Every row comes from one small tree of marks. The marks that hang from a mark follow it in brackets, in alphabetical order. Every link used is in the known rows. Which tree was each row made from?
Known rows
mozam[nosadal[koruzub]]: [-16.8   7.2 -16.1   3.1   8.5   9.5  13.5  -1.3   3.1  17.0  23.9   5.2
  -8.3 -13.2   8.6  -5.5  14.3  11.5]
nosadal[dumired koruzub]: [-16.8   0.7  -9.5  18.5 -10.0   6.3   6.1   1.6  -2.7  -4.4  24.3   6.7
  -2.4 -30.3  15.3 -29.7  14.0  -3.1]
leli[kugo]: [ -7.3   2.8  -6.7  -8.5   7.5   2.4   2.1  -4.0 -10.4   2.2   8.9  -1.4
  -1.6  -8.0 -11.0   1.0   1.2 -15.0]
mozam[mokot nosadal[dumired[zevet[kugo]] koruzub]]: [-29.0  -2.8 -16.5   9.3  16.8  24.6  40.8   7.3 -10.1  23.0  51.1  11.0
  -6.0  -4.0  26.4 -46.3  41.8  11.7]
pimum[zevet[dumired[nosadal[koruzub]] kugo[leli]]]: [ -2.6  -4.9 -15.7 -11.2  12.0  19.2  11.6  -5.4  20.1  18.1  28.9  -8.9
  20.9 -24.5   3.5 -33.0  20.7  -4.1]
pimum[zevet[dumired]]: [ -9.4 -20.5   5.0   4.4  11.0  12.3   9.0 -11.1  13.6   6.1  -3.4  -1.8
  11.3 -28.0  12.3 -15.6  16.1  11.7]
zevet[dumired[nosadal[koruzub]] kugo]: [  0.7   3.3 -14.3 -12.5  12.0  25.5  20.7  14.0  11.0  12.0  33.6   5.7
  15.6 -26.2  -4.8 -44.5  17.6  -9.0]
pimum[zevet]: [-17.0 -16.7   4.4   4.0   8.2   4.1   2.8 -17.7   6.7   4.5 -10.8 -12.2
   1.6 -22.1  15.2   1.2  19.9  14.5]
mozam[mokot nosadal[dumired[zevet]]]: [-16.6  -6.8  -2.2   6.6  -1.3  17.8  38.2 -12.9  -2.6  20.0  30.7  14.2
 -11.9  -6.8  24.9 -16.3  33.5  23.0]
nosadal[dumired[zevet[kugo[leli]]] koruzub]: [-11.8  -1.5 -13.5   1.5  10.7   9.2  13.6   8.3   0.8  -6.3  44.8 -14.3
   1.6 -18.1   9.2 -42.9  19.5  -7.6]
dumired[nosadal]: [  5.3   3.2  -3.4 -13.6  -8.1  10.2  10.1 -11.6   8.5   6.4   9.1  -1.3
  -0.2 -19.9  -4.6   0.6  14.4   6.8]
pimum[zevet[dumired[nosadal[koruzub]] kugo]]: [-12.0  -8.3 -15.0  -4.2  15.9  25.3  22.0   1.8  16.2  15.6  17.7   4.7
  24.7 -28.2  14.3 -44.1  31.3   0.7]
nosadal[dumired[zevet[pimum]] koruzub]: [-13.9 -16.0  -3.0  11.2  -2.2   7.4  21.3   1.9   6.8  -7.4  45.5  17.1
  14.2 -27.2  31.2 -58.9  27.8  -0.8]
kugo[leli]: [  6.8  -2.6   1.4 -10.1  -1.6   0.5  -9.6 -12.5   4.3   4.6  14.0 -22.8
 -11.4 -15.3 -15.0  13.4  -5.5   0.8]
nosadal[koruzub]: [-16.1  -4.2  -9.4   1.3   0.8   4.8   5.3   5.0  -1.3   2.2  17.4  -2.8
  -1.6 -25.0   7.5 -12.5  10.8   1.9]
pimum[zevet[dumired kugo]]: [ -7.5 -18.5   1.6  -1.0  29.5  20.5   6.2  -0.3   8.7  10.1   1.4 -13.9
   9.9 -18.3   4.6 -29.4  19.5   5.4]
dumired[zevet[kugo]]: [ -8.8 -14.2   0.4 -15.4  27.9  13.5  15.4   9.2   0.2  -0.6  15.3 -17.8
  -1.9  -6.4   1.6 -24.4  21.3   5.9]

Which tree is each row?
[ 23.7   3.7  -4.7 -23.4   8.3  22.0   5.7  -2.0  16.2  16.3  30.7 -15.6
   4.2 -13.8 -24.6 -19.2   0.9  -9.7] : zevet[dumired[nosadal] kugo[leli]]
[-12.7  -1.4 -16.4 -17.2  15.0  17.6  33.2  10.4   6.8   4.0  31.5   0.3
  12.6 -16.5  11.2 -41.7  34.8   0.7] : dumired[nosadal[koruzub] zevet[kugo]]
[ -0.3 -20.8   6.0 -16.5  30.1  13.4  12.2   5.3   4.0   1.4  30.2 -12.8
   5.3  -3.7   3.3 -42.5  23.9   1.9] : dumired[zevet[kugo pimum]]
[ 18.2  -2.5 -11.0 -17.8   8.5  20.3   5.1   3.0  17.3  19.8  60.2  -1.9
  17.8 -17.3 -12.6 -51.2   7.4 -17.5] : zevet[dumired[nosadal[koruzub]] kugo[leli] pimum]
[-12.8 -14.9  -7.4   5.2  17.4  15.9  17.9  12.0   1.3  -4.3  51.4   4.0
  12.5 -17.1  22.3 -73.5  30.5  -5.2] : nosadal[dumired[zevet[kugo pimum]] koruzub]
[ 10.2  -6.3  -5.9 -15.2  13.1  19.4   8.7 -14.1  23.4  18.5  15.5 -17.1
  14.8 -17.7  -6.9 -18.3  15.0   0.2] : pimum[zevet[dumired[nosadal] kugo[leli]]]
[  9.1  -7.2  -6.3  -9.2  -7.0  20.1  17.4   1.0  18.3  12.1  45.6  21.0
  24.0 -31.3   6.5 -48.2  15.0  -4.9] : zevet[dumired[nosadal[koruzub]] pimum]
[  9.4 -14.9   3.1  -6.4  14.0  10.2   3.8  -5.3   7.4  -1.4  48.5 -16.9
   0.8  -6.9   1.9 -47.3  14.8  -7.1] : nosadal[dumired[zevet[kugo[leli] pimum]]]
[ 32.9  -4.9  -0.9 -26.6  10.2  22.1   1.5  -5.5  19.2  19.8  44.7 -10.6
  11.1 -10.7 -23.0 -36.8   1.5 -12.8] : zevet[dumired[nosadal] kugo[leli] pimum]
[ 14.3  -5.9   0.0 -14.2  20.2  16.1  -6.2   3.2   7.9   9.4  25.2 -26.5
  -4.6 -14.8 -24.6 -17.2  -7.6  -9.9] : zevet[dumired kugo[leli]]
[-14.4  -2.4 -12.7 -13.1  -4.9   9.2  34.8   0.7  11.4  -1.7  28.3  12.6
  16.3 -28.1  19.9 -26.7  31.7   7.4] : dumired[nosadal[koruzub] zevet]
[ 22.7 -14.6   4.8 -17.4  21.7  17.0 -10.4   0.7  11.1  15.6  41.7 -20.8
   2.3  -8.8 -22.3 -35.1  -6.5 -12.3] : zevet[dumired kugo[leli] pimum]
[  4.7  -9.1 -12.4 -24.7  11.6  13.7  18.5   1.4  15.4  10.4  58.5  -7.8
  17.1  -9.1   2.7 -46.7  25.7  -6.5] : dumired[nosadal[koruzub] zevet[kugo[leli] pimum]]
[ -0.6 -19.0   7.5   4.2  -0.9   7.7  16.4  -8.3   7.6  -8.1  32.7   8.7
   7.3 -21.4  19.9 -44.3  22.3   3.6] : nosadal[dumired[zevet[pimum]]]
[  0.2 -11.6   0.2  -6.5  -1.6  17.5  21.5 -16.3  23.1  11.2   1.1   8.2
  19.4 -31.1  12.8 -14.7  22.7  10.6] : pimum[zevet[dumired[nosadal]]]
[  0.1   2.3 -12.0  -7.3  -7.6  18.8  20.2   3.1  14.8   9.3  29.7  17.4
  16.6 -35.5   5.4 -31.0  14.6  -3.4] : zevet[dumired[nosadal[koruzub]]]
[  1.5 -10.3  -3.4 -10.6  18.8  25.5  18.2  -8.0  18.2  15.3   5.5  -4.5
  17.6 -20.6   4.0 -29.6  26.0   4.3] : pimum[zevet[dumired[nosadal] kugo]]
[-15.3  11.9 -17.9  18.6  -3.1  11.8  15.6  -1.8   0.0  11.4  31.0  14.4
  -7.5 -18.9  15.9 -21.6  18.0   5.6] : mozam[nosadal[dumired koruzub]]
